Known rows, with every way that one mark hangs from another
j868[j346[j363 j999[j480 j678]]]: -8,-6,-4,-9,13,34,6,-2,8,-11,-10,9,4,24,6,-17,31,-2,-5,7,-16,23,3,-26,2,-16,-6
j363[j480[j588[j346[j868]] j999[j678[j456]]]]: 12,-7,27,0,6,42,16,18,6,18,8,-15,2,10,10,9,-13,-3,-23,-1,-41,20,1,16,3,18,-25
j363[j346 j480[j999]]: -10,13,-4,-19,-7,15,12,31,28,-30,-13,-7,-10,1,-18,0,5,7,-4,6,-57,15,2,36,11,-2,2
j588[j346[j456 j999[j678]] j480]: -2,5,0,3,9,39,58,0,1,1,-10,34,19,-26,2,-2,-45,-6,-17,-10,-19,8,4,-30,-19,2,-30
j868[j346[j363[j480[j999]] j456[j678] j588]]: -22,-7,-2,-7,21,20,5,5,12,32,10,-4,-17,-19,8,-10,1,5,6,-10,-47,16,12,35,-8,-13,-19
j480[j588 j999]: -17,11,-7,-14,6,-74,-5,7,47,-9,13,-12,-7,-12,-9,6,27,12,-18,4,16,10,6,45,12,-10,-24
j344[j999[j480[j588[j346]]]]: -14,1,2,14,3,31,19,9,26,-17,5,-6,4,3,-9,11,12,2,-25,13,-19,-32,-17,7,11,15,-22
j480[j588[j346[j456 j868]] j999[j344 j678]]: 17,-4,7,-2,13,-36,0,-4,-8,9,-12,-49,5,-35,1,-4,6,-9,-19,-5,6,15,-20,2,-35,8,33
j363[j346[j588 j868 j999[j480 j678[j456]]]]: 27,-10,10,7,-1,73,12,14,8,24,0,26,8,5,-3,7,-71,-9,-9,3,-22,25,2,-18,-1,-35,-5
j456[j346[j363 j588 j868] j678[j999]]: 14,-26,-13,-30,-16,0,4,-33,-16,41,-7,12,-14,19,29,-4,26,10,8,-2,36,-30,0,43,8,-10,-13
j999[j480 j678[j456[j346]]]: -8,2,8,17,7,69,-25,-7,-5,-19,4,8,2,19,3,13,-31,-10,38,1,57,2,19,-40,8,-7,-23
j456[j346[j363] j678]: -14,-8,-21,-17,-5,-17,-29,-27,-29,6,5,17,-19,28,17,-1,43,9,49,-4,40,1,5,22,4,-6,-25
j346[j588 j868 j999[j480]]: 29,-8,-9,-10,-19,-11,20,-2,16,21,-8,30,-1,-9,-15,-1,-27,7,-7,7,11,6,-3,8,9,-5,0
j480[j588[j346[j363 j456]] j999[j678]]: -17,-4,3,-2,18,-24,12,5,-2,18,14,-21,4,-10,6,8,26,-4,-25,-8,-6,15,-1,18,-24,3,-40
j588[j346[j363 j868] j480[j999]]: 20,-9,1,-25,-24,17,41,-8,-33,21,-9,-21,15,32,-3,-8,46,12,-5,0,-42,-1,-15,6,5,18,-18
j480[j588 j999[j344 j678[j456]]]: -11,11,14,7,16,-66,-39,5,39,-21,27,-42,0,5,3,7,-1,-4,-11,-1,39,22,8,0,-3,-9,17
j346[j363 j456 j588[j480] j868 j999[j344]]: 34,-7,-5,5,-28,-42,0,-8,-45,42,3,13,12,-15,-17,-11,-2,4,-9,-9,4,-3,-6,0,-21,-21,24
j588[j346[j363 j868 j999[j678[j456]]] j480]: 24,-13,12,-2,-13,53,37,-4,-51,38,4,23,21,47,11,-3,-9,0,-16,-6,-36,12,0,-22,-2,4,-38
j363[j346[j456 j588[j480]]]: -4,8,-13,25,3,35,-2,19,-15,-1,-6,40,6,-43,-22,9,-53,0,20,-6,-30,-8,-5,0,-6,-43,-30
j588[j480[j999]]: -7,15,-3,-19,-8,-26,28,5,30,-20,-3,-9,6,-1,-9,-1,13,12,-3,2,1,-4,10,-2,16,1,-11
j344[j999[j678[j456]]]: -9,15,-1,-1,16,-36,-9,8,6,-22,4,-8,-4,29,11,6,-27,1,-9,6,22,-38,34,-1,9,-20,-23
j344[j999[j480[j588[j346[j363]]] j678]]: -6,-12,11,11,2,28,8,6,7,-12,10,-24,8,29,13,6,42,-5,-27,12,-13,-27,-17,-26,2,6,-21
j363[j346[j456 j588 j868 j999[j344]] j480]: 31,0,-6,10,-18,13,-3,22,-17,17,-16,23,-7,-41,-28,-6,-46,-1,-6,-3,-48,16,-14,30,-21,-17,45
j346[j999[j480]]: 0,10,-10,-11,-9,-17,23,2,22,-12,-8,27,-1,3,-15,-2,-4,5,-5,8,9,9,11,-2,14,5,-8
j480[j588[j346[j868]] j999[j678[j456]]]: 7,-4,14,-5,14,5,8,4,7,22,10,-16,5,12,7,9,-11,-2,-24,-2,-9,20,0,19,-1,6,-30
j999[j344 j678[j456]]: -1,13,-2,7,6,-55,-57,1,-15,-35,8,-12,-3,18,5,1,-17,-5,34,-2,38,0,12,-22,4,-10,28
j344[j999[j480]]: -5,13,-8,-5,-4,-20,10,5,11,-29,-12,-14,-4,12,-11,2,8,5,-8,17,9,-45,12,-10,16,-2,6

Rows
18,-9,19,7,2,48,22,18,-9,28,5,39,3,7,7,7,-29,-3,-28,-2,-44,26,-2,15,0,11,-35	j363[j480[j588[j346[j868 j999[j678[j456]]]]]]
-16,-9,-13,9,20,28,-25,4,-30,23,2,35,-20,-18,8,-9,-3,2,33,-9,-45,4,4,24,-6,-22,-24	j868[j346[j363[j480] j456[j678] j588]]
3,-8,-3,12,-11,-35,-9,-17,-6,33,22,7,-4,-16,0,-4,-10,-4,8,-7,21,16,-8,-17,-19,4,31	j346[j363 j456[j678] j588 j999[j344 j480]]
2,-9,1,-9,-8,35,33,-3,3,-5,0,14,10,32,5,-4,16,-4,-12,5,-13,18,-12,-32,-1,23,-16	j588[j346[j363 j999[j480 j678]]]
-10,17,-4,-2,-2,-49,-30,-2,-2,-26,0,-8,-2,23,0,2,-5,3,2,-1,22,-32,18,22,25,0,28	j678[j456 j999[j344]]
7,-8,-12,3,18,-12,-5,-12,-48,41,-13,26,-11,-36,15,2,-1,0,13,-10,-16,-1,-8,29,-15,-3,-32	j480[j588[j346[j456[j678] j868]]]
-3,-2,-9,-12,-26,19,10,0,-8,2,8,36,-9,25,-13,-2,30,12,4,1,7,17,9,38,8,14,-26	j456[j346[j363[j480] j999]]
-14,3,-6,9,24,24,-6,-14,9,-1,-14,10,-6,-34,2,-18,-12,-8,10,-4,-6,20,3,-25,-14,-7,41	j868[j346[j456[j678] j999[j344 j480]]]
-13,-5,8,18,-4,22,-9,0,-29,5,2,-19,11,-7,-4,5,45,-8,-15,-2,-11,-29,-23,-3,-1,27,17	j678[j999[j344 j480[j588[j346[j363 j456]]]]]
-8,-11,3,-2,-8,38,-5,-29,48,-15,2,-11,-6,-12,20,0,-7,-4,21,2,58,-27,-14,-16,8,15,49	j456[j346[j588] j678[j999[j344 j480]]]
31,-3,5,3,-5,15,33,-9,-31,9,-20,2,21,-25,1,-14,-26,-8,-8,-8,-13,5,-14,-44,-33,10,33	j588[j346[j456 j868 j999[j344 j678]] j480]
-9,7,-1,11,2,-23,-5,9,26,-21,4,-10,-4,-1,-8,9,22,5,-23,16,13,-39,2,0,17,-12,-13	j344[j999[j480[j588]]]
-13,13,6,-4,0,21,3,6,1,-10,-5,10,3,25,1,12,-13,0,-5,4,10,-38,29,-1,39,4,-16	j678[j456 j999[j480]]
-3,6,20,-4,-9,-34,-28,15,-7,-17,21,-48,-2,44,3,-5,24,-3,4,-1,-3,16,14,-13,3,21,34	j346[j363[j480[j999[j344 j678[j456]]]]]
1,9,11,17,3,-12,-50,1,-12,-37,4,-19,4,18,0,1,-16,-13,35,4,37,-2,6,-61,5,3,40	j999[j344 j480 j678[j456]]
-16,-3,3,-7,5,-3,4,-4,35,-3,-4,10,-8,-7,33,4,30,2,-9,7,13,-30,1,-4,27,0,-6	j456[j678[j999[j480[j588]]]]
-5,8,6,17,-12,44,-14,-13,12,-9,18,10,5,17,-23,6,-30,-4,11,0,52,19,10,-13,3,12,24	j678[j456[j346[j999[j344 j480]]]]
-1,3,11,-9,-3,11,27,-4,38,-42,-4,-51,19,5,6,-10,4,-4,0,0,-7,11,-23,-50,-11,25,42	j588[j346 j480[j999[j344 j678]]]
-10,-1,5,28,21,39,-1,8,-10,-5,-8,11,7,-37,4,11,-16,-15,6,-3,3,1,-11,-32,-12,4,-27	j999[j480[j588[j346[j456]]] j678]
-2,1,11,-5,-4,-2,6,10,-21,-11,-2,-50,3,3,0,-8,23,-8,-3,-6,-31,14,-8,-15,-23,41,38	j588[j346[j363[j480[j999[j344 j678]]] j456]]
17,-17,-20,-12,-6,-5,-16,-31,-9,24,-8,28,-19,-12,11,-3,-18,7,42,-3,46,-3,-4,28,0,-18,-12	j456[j346[j588 j868] j678]
1,1,7,17,3,-35,-50,4,15,-46,2,-20,1,-10,6,-1,25,-10,19,10,40,5,-19,-51,-5,-6,44	j999[j344 j480[j588] j678]
-17,6,-26,-2,22,-19,-37,0,-56,4,-15,24,-10,0,-14,-10,30,5,24,-6,-18,-6,15,33,0,-29,-28	j868[j346[j363 j456]]
-4,10,-21,3,7,-60,17,2,20,21,5,51,-6,-42,-22,7,-60,7,-10,-7,20,7,19,48,-8,-20,-30	j346[j456 j588 j999]
-2,0,-2,-16,-20,-40,4,15,24,2,21,-9,-10,16,-13,3,18,14,-3,3,-18,8,4,41,15,8,-15	j346[j363[j480[j999]] j588]
-10,13,-4,-7,-1,-92,-30,3,43,-28,14,-39,-7,-12,-14,0,38,8,-10,5,26,15,-10,32,4,0,34	j480[j588 j999[j344]]
18,-8,4,-8,-2,29,12,-23,-38,16,-38,-23,2,-19,26,-10,2,-9,7,-4,-10,-36,-15,-24,-5,36,59	j588[j346[j456[j678[j999[j344 j480]]] j868]]
